Each row comes from the steps of one path. Every step used is in the known rows, and no mark comes twice. Write the path behind each row, first mark first.
(in the rows, 128 means zero)
Known rows:
x-c-m-s: [138 133 113 145  97 172 124  99 111  90 124  91  95 164  99 152 106 142
 102]
x-s: [112 124 148 151 126 144 120 134 154 184  65 189  83 153 149  84 162 140
 158]
x-c: [107  79 159 135  89 103 118 112 103 116  79 162 112 139  93 173 142 132
 106]
l-s-m-c: [163 144 146  89 137 137 124 101 112  77 127 131 140 167 138 114  60 134
 130]
l-s-m-c-x: [182 143 140  83 122 121 137  96 111  74 134 117 148 180 137 109  60 118
 122]
p-c-m-s-l: [154 173  64 134 146 171  77 103 167 133 158  96 152 101 116 175 139 152
 165]
r-l: [123 129 183 140 141  71 113 100 152 184 147 228 136 118  88 164 127 114
 130]
r-l-s-m: [173 153 146 131 147  80 139  94 150 136 184 192 139 148 115 126  75 129
 126]
l-s-p: [149 131 163 107 164 163 176 125 123 121 129 143 111 134 152  29 111 108
 133]
p-c-m-s: [146 162  73 121 148 195  76 106 166 138 147  84 140 101 119 164 145 149
 158]
m-s-p: [113 157 123 109 171 198 141 157 132 134 115 151 110 108 164  28 144 118
 134]
l-s: [160 138 175  78 136 160 138  81 123 139 115 166 119 148 123  86  98 116
 144]
p-s-m-c-x: [114 126 141  92  76  52  88 120 109 126 116 152 129 120 140 171 101 169
 153]
r-l-s-p-c: [172 146 141 146 167 102 170 112 173 160 202 157 137 115 110 108 119 122
 125]
m-c-p-s-l: [ 86 114 159 125 109  97 122 143 101 142 140 102 158 104  89 217 130 123
 111]
c-p-s-l: [ 79 111 116 138 110  76 138 159  94 167 151 143 143  78 132 160 147 122
 130]
m-c-x: [132 111 199  88  94  93 115 102 115 127  95 124 161 154  77 188 130  83
 108]
x-s-m-c: [115 131 118 162 128 122 104 153 142 122  77 153 103 173 166 111 124 159
 146]
m-s-p-c: [123 158  87 111 175 200 132 160 153 136 130 122 125  88 161  53 162 132
 142]

Write each row's path:
[165 147 135 140 149  86 155 112 142 125 204 141 153 146 105 149  73 121
 103] -> r-l-s-m-c-p
[147 142 106 157  95 147 125  97 113  84 137 104 108 164  96 161 102 145
 111] -> x-c-m-s-l
[ 92  98 124 150 178 129 129 179 145 137 110 138 137  69 160  88 188 122
 141] -> s-p-c
[143 120 178 112  92 105 130 112 134 141  94 112 141 172  91 165 139  98
 114] -> m-c-x-s
[160 122 118 130  87  73 141 130 133 128  89 153 125 186 160  83 138  96
 130] -> c-x-s-m
[101 117 109 165 181 153 127 170 145 119 130 103 126  83 158  90 167 125
 137] -> s-p-c-m
[160 133 128 111 168 165 167 127 142 125 145 114 126 114 150  55 130 123
 140] -> l-s-p-c
[128 135  99 132 142 161  69 104 157 141 131 103 142  98 113 188 150 144
 159] -> p-c-m
[ 91  75  98 153  80  85 147 156  81 104 128  97 118 120 124 178 135 146
  86] -> x-c-p-s-m
[ 89  67 124 156  97 109 153 149  85 112 110 106 125 128 102 173 153 110
  74] -> x-c-p
[117 100 115 142 157 106 149 173 144 131 119 119 147  86 156  80 189  99
 130] -> s-p-c-x
[119 133  92 194 158 166 147 174 174 159 109 111  83 128 176  55 180 149
 152] -> x-s-p-c-m
[125 178 116 136 162 221 121 126 129 107 142  97  92 141 147  61 101 123
 130] -> c-m-s-p
[154 137 128  99 140 140 141 119 103  75 142 103 147 161 144 115  64 124
 114] -> l-s-m-c-p
[166 145 119 121 170 181 166 121 144 112 160  88 119 124 149  56 115 125
 137] -> l-s-p-c-m
[139 183 116 105 138 144 105 110 134 139 124 200 147 123 126 105 122 130
 163] -> m-s-l
[ 95 127 145  96  91  69  73 126 110 130 111 164 121 108 142 177  99 185
 159] -> p-s-m-c
[ 80 105 168 112 112 120 121 145 100 147 129  90 145 104  92 206 134 121
 104] -> m-c-p-s
[ 68 100 101 128 117  95 128 178  86 139 137 122 131  87 162 142 131 130
 117] -> c-p-s-m
[133 183 122 115 142 220  95  93 127 120 134 114  98 151 126 103  92 127
 140] -> c-m-s
[ 91  73 117 147  77  97 154 145  87 128 125 100 113 114 106 181 150 137
  88] -> x-c-p-s
[164 120  68 129 109  91 108 128 170 144 115 111 157 126 143 150 178 128
 151] -> p-c-x-s-m
[ 99  83 110 161  74  72 155 144  89 123 138 112 126 113 104 192 145 140
  96] -> x-c-p-s-l
[137 116 173 127 105 107 148 133 134 132 101 100 137 165 106 138 146  94
 107] -> m-c-x-s-p
